Known rows, with every way that one mark hangs from another
[J697 [J911 J208 J287 J718]]: [-3.875 -7.409  0.101 -0.960  1.129  0.132 -0.987 -1.225 -3.643 -2.854
  2.417 -6.279  2.936  2.466  0.877 -2.732 -1.730]
[J287 [J911 J697]]: [ 0.406 -2.963  3.552 -2.323  2.284 -2.981 -0.433 -0.676 -3.904 -1.139
 -2.422 -1.583 -3.126 -0.848  2.545 -3.129 -0.527]
[J131 J36 [J911 J287]]: [-4.181 -3.370 -3.064  3.354 -6.348 -2.977 -5.396 -1.261  2.034 -5.497
  2.039 -2.307 -3.201 -1.636  5.323 -4.179 -0.141]
[J208 [J911 J287 J697 [J718 J369]]]: [ 1.685 -2.250  2.283  0.964 -5.419 -0.666 -4.148 -2.332 -4.029 -1.220
  4.426 -1.634 -1.096  0.741  2.975 -4.715 -1.815]
[J718 [J369 [J697 [J911 J287]]]]: [-3.058  1.334 -0.240  1.497 -3.296 -2.005 -2.423  0.941  3.367  0.353
  2.548 -2.009 -3.715 -4.044  1.338 -0.657  0.125]
[J36 [J131 [J911 J208 J697]]]: [ 1.530 -4.448  0.806 -0.544  3.918 -5.233 -0.219 -1.838 -3.730 -5.150
 -0.762 -1.733 -0.238 -3.232  2.178 -4.521 -0.561]
[J911 J208 J287 J697 [J718 J369]]: [ 1.708 -1.144  0.179  1.050  0.833  0.270 -1.256 -2.743 -6.393 -1.614
  3.511  0.701  2.645  0.679  2.097 -4.979 -1.844]
[J697 [J911 J208 J287 [J718 J369]]]: [-2.787 -2.361 -0.995  2.077  0.619  0.714 -2.014 -0.786 -2.315 -0.116
  4.599 -3.993  1.742  0.693  2.040 -2.691 -1.643]
[J36 [J131 [J911 J208 J287 J697 J718]]]: [ 0.228 -6.909  1.877 -0.798  1.501 -5.436 -1.222 -4.889 -5.084 -6.895
  2.191 -0.723  2.146 -0.316  2.284 -7.836 -3.048]
[J131 J911]: [-2.828 -0.628 -1.905  0.077 -0.702 -1.357 -1.065  0.060  1.010 -2.253
 -0.960 -3.303 -3.125 -2.347  1.236 -1.276  0.586]
[J287 [J911 J208 J697 [J718 J369]]]: [ 1.940 -1.203  1.687 -1.266  5.647 -1.100  0.184 -0.758 -6.075 -0.556
 -0.198 -1.011 -0.312  0.090  3.869 -4.116 -1.423]
[J369 [J697 [J911 J208]] J718]: [-5.152 -4.901 -4.054 -1.742  5.311 -0.495  2.742  2.583  3.078 -7.362
 -1.188 -7.264 -1.786 -2.313  0.538  0.681  0.370]
[J718 [J369 [J697 [J911 J208]]]]: [-1.417  0.416 -2.081  0.132  3.074 -0.734  0.463  3.664  1.256 -0.347
 -0.189 -4.792 -2.138 -4.270  1.520  1.704  1.414]
[J697 [J911 J208 J718]]: [-3.473 -4.796  0.090 -2.454  3.729  0.665  1.304  0.481 -3.034 -2.016
  1.420 -7.211  2.452  1.351  0.464 -0.271 -1.115]
[J697 J911]: [-3.765 -1.609  0.840 -0.668 -0.246 -0.395 -0.294  0.909  0.489  0.355
  1.246 -5.310 -1.625 -1.380  0.082  0.814 -0.035]
[J911 [J718 J369]]: [ 0.509  4.987 -0.143  1.074 -0.530  1.116  0.119 -0.963  0.693  1.983
  4.054  2.586  0.749 -0.002  0.897 -0.922 -1.569]
[J369 [J697 J911] J718]: [-6.247 -1.477 -2.349 -1.832  1.368 -1.163  2.273  1.559  5.863 -5.932
  0.528 -5.287 -3.957 -3.223 -0.035  0.844 -0.330]
[J697 [J911 J208 J287]]: [-3.188 -7.429 -0.965  0.962  1.105 -0.400 -2.304 -0.039 -2.996 -2.186
  0.481 -6.624  0.985  0.678  1.180 -1.828 -0.045]
[J131 [J911 J287 J718]]: [-4.021 -3.106 -0.909 -0.268 -3.225 -1.464 -2.197 -2.905 -0.219 -4.052
  1.753 -2.288 -0.721  0.650  1.388 -4.715 -1.840]

Rows
[-0.036  2.834 -0.099  0.315 -2.999 -1.169 -0.855 -1.206  2.191 -1.036
  3.121  3.618 -0.190 -0.902  0.898 -2.305 -1.700]  [J911 J287 [J718 [J369 J697]]]
[-4.851 -3.686  1.868 -3.327 -2.593 -2.094 -0.115 -0.818  1.314 -3.299
  2.208 -4.175 -0.653 -0.421 -0.044 -1.519 -1.810]  [J369 [J697 [J911 J287 J718]]]
[ 0.901 -0.431 -1.734  0.376  0.869 -0.447 -0.365 -0.162 -0.710 -2.390
  1.485  1.573  1.834  0.174  1.443 -2.476 -1.019]  [J911 J208 J287 [J718 [J369 J697]]]
[-0.920 -3.168  0.583  2.537 -2.481 -5.653 -3.535 -3.363  2.016 -3.440
  1.797  1.884 -1.276 -1.679  1.823 -5.202 -1.717]  [J36 [J131 [J911 J287]]]
[-2.454  3.806 -0.415  0.079 -0.724 -1.372 -0.077  2.584  4.056  1.254
  1.547 -2.762 -4.136 -5.167  0.963  1.736  0.744]  [J718 [J369 [J697 J911]]]
[ 0.488 -7.161  3.372 -1.869 -4.808 -1.092 -3.013 -2.719 -5.571 -3.976
  2.263 -3.980  0.180  2.492  1.868 -4.728 -2.006]  [J208 [J911 J287 J697 J718]]
[-3.160  3.568  0.655  0.453 -0.765  0.725 -0.190 -0.080  1.160  2.402
  5.441 -2.743 -0.863 -1.447  0.985 -0.099 -1.621]  [J697 [J911 [J718 J369]]]
[ 0.937 -0.479 -0.244 -1.926  5.570 -1.784  1.084  1.770 -0.270 -1.172
 -2.216 -0.217 -1.045 -0.535  3.357 -1.480 -0.612]  [J287 [J911 J208 [J718 [J369 J697]]]]
[-5.703 -7.270 -4.134 -0.225  2.733 -0.941  0.340  0.841  2.442 -8.344
 -0.154 -6.578 -1.253 -1.160  1.017 -1.767 -0.301]  [J369 [J697 [J911 J208 J287]] J718]
[-0.423 -2.912  4.561 -4.178  2.308 -2.430  0.830 -1.996 -4.675 -1.880
 -0.611 -1.420 -1.152  0.986  2.090 -3.918 -2.215]  [J287 [J911 J697 J718]]
[ 2.266  1.442  0.086 -0.457  3.447  0.771  1.118 -0.957 -5.807 -0.659
  2.623 -0.138  2.166 -0.443  1.575 -2.541 -1.145]  [J911 J208 J697 [J718 J369]]
[-0.433 -2.691  3.045 -1.903 -2.306 -1.059 -0.568 -4.125 -4.974 -2.949
  3.141  0.243  1.702  1.545  0.292 -4.929 -2.653]  [J911 J287 J697 J718]
[ 0.673 -6.153  1.300 -1.940  1.559 -0.397 -0.202 -3.159 -7.803 -4.471
  1.404 -1.729  3.864  2.471  0.897 -5.148 -1.977]  [J911 J208 J287 J697 J718]
[-4.949 -3.991  1.941 -1.018 -2.678 -0.611 -1.501 -2.204 -0.854 -1.558
  4.162 -4.241  0.800  1.435  0.321 -2.608 -2.450]  [J697 [J911 J287 J718]]
[-2.154  1.227 -4.970  0.725 -0.308 -2.320 -1.004  1.884  2.705 -6.045
  1.415 -2.281 -2.369 -3.663  5.952 -1.679  0.259]  [J131 J36 [J911 J208 [J718 [J369 J697]]]]
